Each row was made from one small tree. Brackets hold a mark, then the marks that hang from it, in alphabetical order. Every link used is in the known rows. Write each row's tree.
Known rows
[tuzaz kimon [lomid [bofu [keko [lebe kikop]]]]]: [ 0.29 -0.34 -0.32  0.55 -0.31 -0.07 -0.56  0.06  0.14  0.09  0.30  0.43
 -0.41 -0.01 -0.14 -0.14 -0.06  0.21  0.43 -0.06 -0.11  0.20]
[keko lebe]: [-0.22 -0.29 -0.24  0.04 -0.17 -0.19 -0.10 -0.24  0.00 -0.01 -0.15  0.21
 -0.07 -0.05  0.11 -0.05 -0.12  0.16  0.06  0.09 -0.23 -0.01]
[bofu fezi keko]: [-0.01 -0.11 -0.25  0.31 -0.01 -0.08 -0.22  0.21  0.44  0.07  0.45  0.37
  0.15 -0.25  0.01 -0.14 -0.17  0.04  0.38  0.12 -0.18  0.17]
[keko [lebe [kikop beguzum]]]: [-0.08 -0.12 -0.20  0.20  0.10 -0.10 -0.11 -0.63  0.05  0.16 -0.09  0.22
 -0.40 -0.11  0.14  0.02  0.15  0.17  0.03  0.00 -0.10 -0.13]
[ladom [lomid bofu]]: [ 0.12 -0.04 -0.04  0.13 -0.32  0.01 -0.16 -0.15 -0.08 -0.15  0.00  0.17
  0.06  0.04  0.05 -0.01  0.33  0.13  0.23  0.04 -0.01  0.30]
[ladom lomid]: [-0.06 -0.03 -0.07  0.09 -0.30  0.07 -0.19 -0.28  0.14  0.02  0.02  0.05
  0.15  0.00  0.08 -0.02  0.11  0.04  0.12  0.09 -0.03  0.14]
[lebe kikop]: [ 0.01 -0.18 -0.14  0.15 -0.01 -0.08 -0.13 -0.36  0.20  0.09  0.08  0.21
 -0.19 -0.10  0.04  0.10  0.13 -0.04  0.03 -0.01  0.09  0.14]
[keko [lebe kikop]]: [-0.16 -0.35 -0.19  0.16 -0.20 -0.19 -0.10 -0.53  0.04  0.07 -0.06  0.30
 -0.39 -0.11  0.08  0.03  0.02  0.07  0.03  0.09 -0.07  0.09]
[tuzaz kimon lomid]: [ 0.24 -0.07 -0.18  0.31 -0.04  0.14 -0.53  0.19  0.29  0.24  0.17  0.01
  0.23  0.06  0.01 -0.11 -0.23  0.07  0.19 -0.14 -0.15 -0.03]
[ladom [lebe kikop] lomid]: [-0.19 -0.17 -0.06  0.20 -0.62 -0.02 -0.23 -0.77  0.25  0.13  0.09  0.13
  0.00  0.04  0.17  0.11  0.34 -0.03  0.06  0.13  0.14  0.27]
[kikop beguzum lebe]: [-0.01  0.15 -0.28  0.11  0.30 -0.03 -0.20 -0.34 -0.05  0.02 -0.09 -0.19
  0.06 -0.11  0.12 -0.02 -0.06  0.21 -0.01 -0.14 -0.16 -0.42]
[tuzaz lomid]: [ 0.16 -0.10 -0.16  0.13 -0.11  0.00 -0.36  0.06  0.22  0.13  0.12  0.07
  0.18  0.08  0.02 -0.05 -0.17  0.08  0.06 -0.05 -0.08  0.00]
[nura beguzum]: [-0.18 -0.11 -0.15  0.07  0.11  0.01 -0.03 -0.17  0.29  0.01  0.03  0.23
  0.23  0.01  0.23 -0.02  0.14  0.16  0.26 -0.02 -0.28  0.24]
[tuzaz kimon]: [ 0.02 -0.11 -0.17  0.20  0.14  0.06 -0.29  0.08  0.20  0.14  0.06  0.05
  0.14 -0.07  0.05 -0.06 -0.03  0.06  0.24 -0.10 -0.13 -0.02]
[lezu fezi]: [-0.06 -0.04 -0.18  0.29  0.10  0.02 -0.02 -0.04  0.14  0.13  0.07  0.29
  0.06 -0.21  0.15  0.05  0.02 -0.01  0.10 -0.03 -0.25  0.32]
[tuzaz kimon [lomid bofu]]: [ 0.39 -0.12 -0.16  0.34 -0.06  0.12 -0.49  0.30  0.09  0.04  0.17  0.12
  0.16  0.08 -0.05 -0.11 -0.04  0.17  0.28 -0.18 -0.09  0.13]
[bofu fezi [keko lebe]]: [-0.20 -0.28 -0.31  0.27 -0.23 -0.20 -0.19  0.03  0.29  0.01  0.30  0.49
 -0.01 -0.26  0.04 -0.17 -0.31  0.14  0.36  0.22 -0.34  0.10]
[kikop beguzum]: [ 0.03  0.10 -0.14  0.10  0.31  0.03 -0.09 -0.18  0.17  0.13 -0.02 -0.01
  0.10 -0.08  0.21 -0.04  0.12  0.19  0.10 -0.09 -0.11 -0.19]
[geleb [ladom [lomid bofu]]]: [ 0.09 -0.02  0.02  0.14 -0.34  0.07  0.00  0.00 -0.21 -0.20 -0.03  0.23
  0.10  0.09  0.04  0.03  0.29  0.40  0.10 -0.07  0.03  0.21]
[ladom lebe [lomid [tuzaz kimon]]]: [-0.02 -0.21 -0.04  0.20 -0.40  0.21 -0.44 -0.37  0.09  0.24  0.13  0.04
  0.40  0.18  0.20 -0.08  0.13  0.19  0.24  0.06  0.05  0.31]
[geleb [ladom [lebe kikop] [lomid bofu]]]: [-0.07 -0.19 -0.02  0.24 -0.68  0.00 -0.04 -0.52 -0.07 -0.11  0.03  0.28
 -0.09  0.13  0.14  0.17  0.53  0.32  0.07 -0.03  0.21  0.33]
[geleb [ladom lebe [lomid bofu]]]: [-0.12 -0.13 -0.04  0.13 -0.65  0.02  0.00 -0.22 -0.12 -0.17 -0.03  0.18
  0.27  0.19  0.21  0.09  0.39  0.43  0.11  0.01  0.05  0.23]
[lomid [bofu fezi keko] [tuzaz kimon]]: [ 0.35 -0.20 -0.15  0.51  0.12  0.04 -0.41  0.47  0.08  0.09  0.57  0.46
  0.15 -0.13 -0.04 -0.24 -0.04  0.26  0.60  0.02 -0.09  0.47]

Which tree is each row?
[ 0.34 -0.09 -0.12  0.32 -0.18 -0.04 -0.36  0.19  0.17 -0.07  0.35  0.33
  0.23 -0.02 -0.01 -0.13 -0.13  0.10  0.22  0.00 -0.17  0.31] => [tuzaz [lomid [bofu fezi]]]
[ 0.26 -0.28 -0.33  0.60 -0.30 -0.02 -0.60  0.39  0.23  0.02  0.47  0.47
  0.01 -0.11 -0.10 -0.32 -0.34  0.22  0.54  0.02 -0.39  0.19] => [tuzaz kimon [lomid [bofu fezi [keko lebe]]]]
[ 0.42 -0.11 -0.26  0.43 -0.06  0.08 -0.55  0.54  0.22  0.08  0.36  0.24
  0.10  0.00 -0.09 -0.17 -0.06  0.20  0.53 -0.12 -0.14  0.16] => [tuzaz kimon [lomid [bofu keko]]]
[-0.14 -0.19  0.04  0.07 -0.48  0.13 -0.12 -0.35 -0.07  0.07  0.04  0.16
  0.38  0.23  0.25  0.06  0.14  0.47  0.00  0.08  0.16  0.26] => [geleb [ladom lebe [lomid tuzaz]]]
[ 0.34 -0.20 -0.04  0.38  0.14  0.05 -0.34  0.22 -0.06  0.01  0.36  0.37
  0.22 -0.06  0.03 -0.21 -0.01  0.22  0.37 -0.06 -0.08  0.49] => [lomid [bofu fezi] [tuzaz kimon]]
[ 0.03 -0.25 -0.19  0.33 -0.61 -0.13 -0.23 -0.43 -0.03 -0.09  0.13  0.46
 -0.48 -0.10 -0.08 -0.03  0.28  0.17  0.36  0.19 -0.03  0.33] => [ladom [lomid [bofu [keko [lebe kikop]]]]]
[ 0.37 -0.23 -0.15  0.32  0.17  0.09 -0.36  0.44 -0.07  0.09  0.35  0.34
  0.07 -0.02 -0.04 -0.16  0.10  0.35  0.54 -0.06  0.02  0.38] => [lomid [bofu keko] [tuzaz kimon]]
[ 0.12 -0.22 -0.08  0.33 -0.60  0.00 -0.32 -0.13  0.11 -0.02  0.52  0.44
  0.34  0.02  0.14 -0.14  0.18  0.26  0.50  0.25  0.01  0.63] => [ladom lebe [lomid [bofu fezi keko] tuzaz]]
[ 0.20 -0.29 -0.16  0.37 -0.38  0.13 -0.45  0.01 -0.23  0.03  0.19  0.36
 -0.12  0.05 -0.02 -0.25  0.06  0.42  0.53  0.11 -0.10  0.41] => [ladom [lomid [bofu [keko lebe]] [tuzaz kimon]]]
[-0.04 -0.23 -0.22  0.22 -0.59 -0.08 -0.20 -0.10 -0.07 -0.21  0.06  0.36
 -0.18 -0.02  0.01 -0.12  0.15  0.28  0.41  0.19 -0.17  0.25] => [ladom [lomid [bofu [keko lebe]]]]
[-0.12 -0.32 -0.30  0.40 -0.21 -0.22 -0.24 -0.29  0.31  0.07  0.37  0.55
 -0.35 -0.31 -0.03 -0.12 -0.19  0.02  0.33  0.20 -0.19  0.23] => [bofu fezi [keko [lebe kikop]]]
[ 0.18 -0.36 -0.11  0.30 -0.48 -0.07 -0.28 -0.43 -0.23  0.00  0.20  0.53
 -0.44  0.00 -0.04 -0.08  0.24  0.29  0.34  0.19  0.12  0.55] => [ladom [lomid [bofu [keko [lebe kikop]]] tuzaz]]
[ 0.18 -0.44 -0.20  0.40 -0.16 -0.23 -0.23 -0.19 -0.08 -0.03  0.44  0.74
 -0.37 -0.19 -0.03 -0.16  0.01  0.23  0.40  0.16 -0.06  0.54] => [lomid [bofu fezi [keko [lebe kikop]]] tuzaz]
[ 0.35 -0.11 -0.22  0.43 -0.21 -0.06 -0.43  0.42  0.32 -0.06  0.54  0.42
  0.16 -0.10 -0.09 -0.17 -0.18  0.15  0.45  0.03 -0.18  0.30] => [tuzaz [lomid [bofu fezi keko]]]
[-0.13  0.08 -0.02  0.26 -0.35  0.17 -0.06 -0.80  0.16  0.16  0.01  0.09
  0.00  0.10  0.29  0.14  0.43  0.38 -0.05 -0.05  0.15 -0.09] => [geleb [ladom [lebe [kikop beguzum]] lomid]]
[ 0.13 -0.42 -0.20  0.29 -0.15 -0.20 -0.21  0.09 -0.11 -0.09  0.34  0.65
 -0.05 -0.11  0.01 -0.26 -0.13  0.32  0.47  0.18 -0.23  0.47] => [lomid [bofu fezi [keko lebe]] tuzaz]
[-0.10 -0.11 -0.11  0.37 -0.69  0.02 -0.11  0.05  0.19 -0.13  0.41  0.45
  0.30 -0.02  0.10 -0.04  0.19  0.38  0.42  0.11 -0.06  0.34] => [geleb [ladom lebe [lomid [bofu fezi keko]]]]
[-0.08 -0.13 -0.12  0.25 -0.67  0.03 -0.09  0.02  0.03 -0.14  0.16  0.30
  0.22  0.13  0.13  0.06  0.37  0.48  0.34  0.05  0.05  0.20] => [geleb [ladom lebe [lomid [bofu keko]]]]
[ 0.25 -0.44 -0.22  0.43 -0.05 -0.07 -0.37 -0.05 -0.16  0.12  0.24  0.51
 -0.45 -0.05 -0.07 -0.15  0.10  0.33  0.44  0.00  0.01  0.40] => [lomid [bofu [keko [lebe kikop]]] [tuzaz kimon]]
[ 0.31 -0.22 -0.15  0.14  0.08 -0.09 -0.19  0.28 -0.11 -0.04  0.26  0.37
  0.03  0.01  0.01 -0.10  0.13  0.32  0.42  0.04  0.05  0.41] => [lomid [bofu keko] tuzaz]
[ 0.17 -0.30 -0.32  0.28 -0.36 -0.13 -0.37  0.21  0.02 -0.07  0.17  0.38
 -0.11  0.05 -0.07 -0.14 -0.12  0.32  0.37  0.07 -0.22  0.17] => [tuzaz [lomid [bofu [keko lebe]]]]
[ 0.07  0.03 -0.17  0.38 -0.43  0.05 -0.26 -0.55  0.19  0.04  0.24  0.20
 -0.15 -0.03  0.19  0.07  0.61  0.22  0.40  0.04  0.11  0.26] => [ladom [lebe [kikop beguzum]] [lomid [bofu keko]]]
[ 0.25 -0.14  0.08  0.12 -0.25  0.05 -0.20 -0.17 -0.24 -0.09  0.08  0.22
  0.11  0.14  0.05 -0.08  0.29  0.27  0.17  0.06  0.11  0.52] => [ladom [lomid bofu tuzaz]]
[ 0.24 -0.20 -0.20  0.33  0.11 -0.09 -0.20 -0.34 -0.20  0.09  0.17  0.49
 -0.48 -0.05  0.08 -0.08  0.25  0.43  0.32  0.02  0.03  0.23] => [lomid [bofu [keko [lebe [kikop beguzum]]]] tuzaz]
[ 0.10 -0.22 -0.11  0.17 -0.58  0.03 -0.29 -0.17 -0.06 -0.02  0.26  0.26
  0.23  0.15  0.14 -0.05  0.34  0.34  0.45  0.19  0.12  0.52] => [ladom lebe [lomid [bofu keko] tuzaz]]
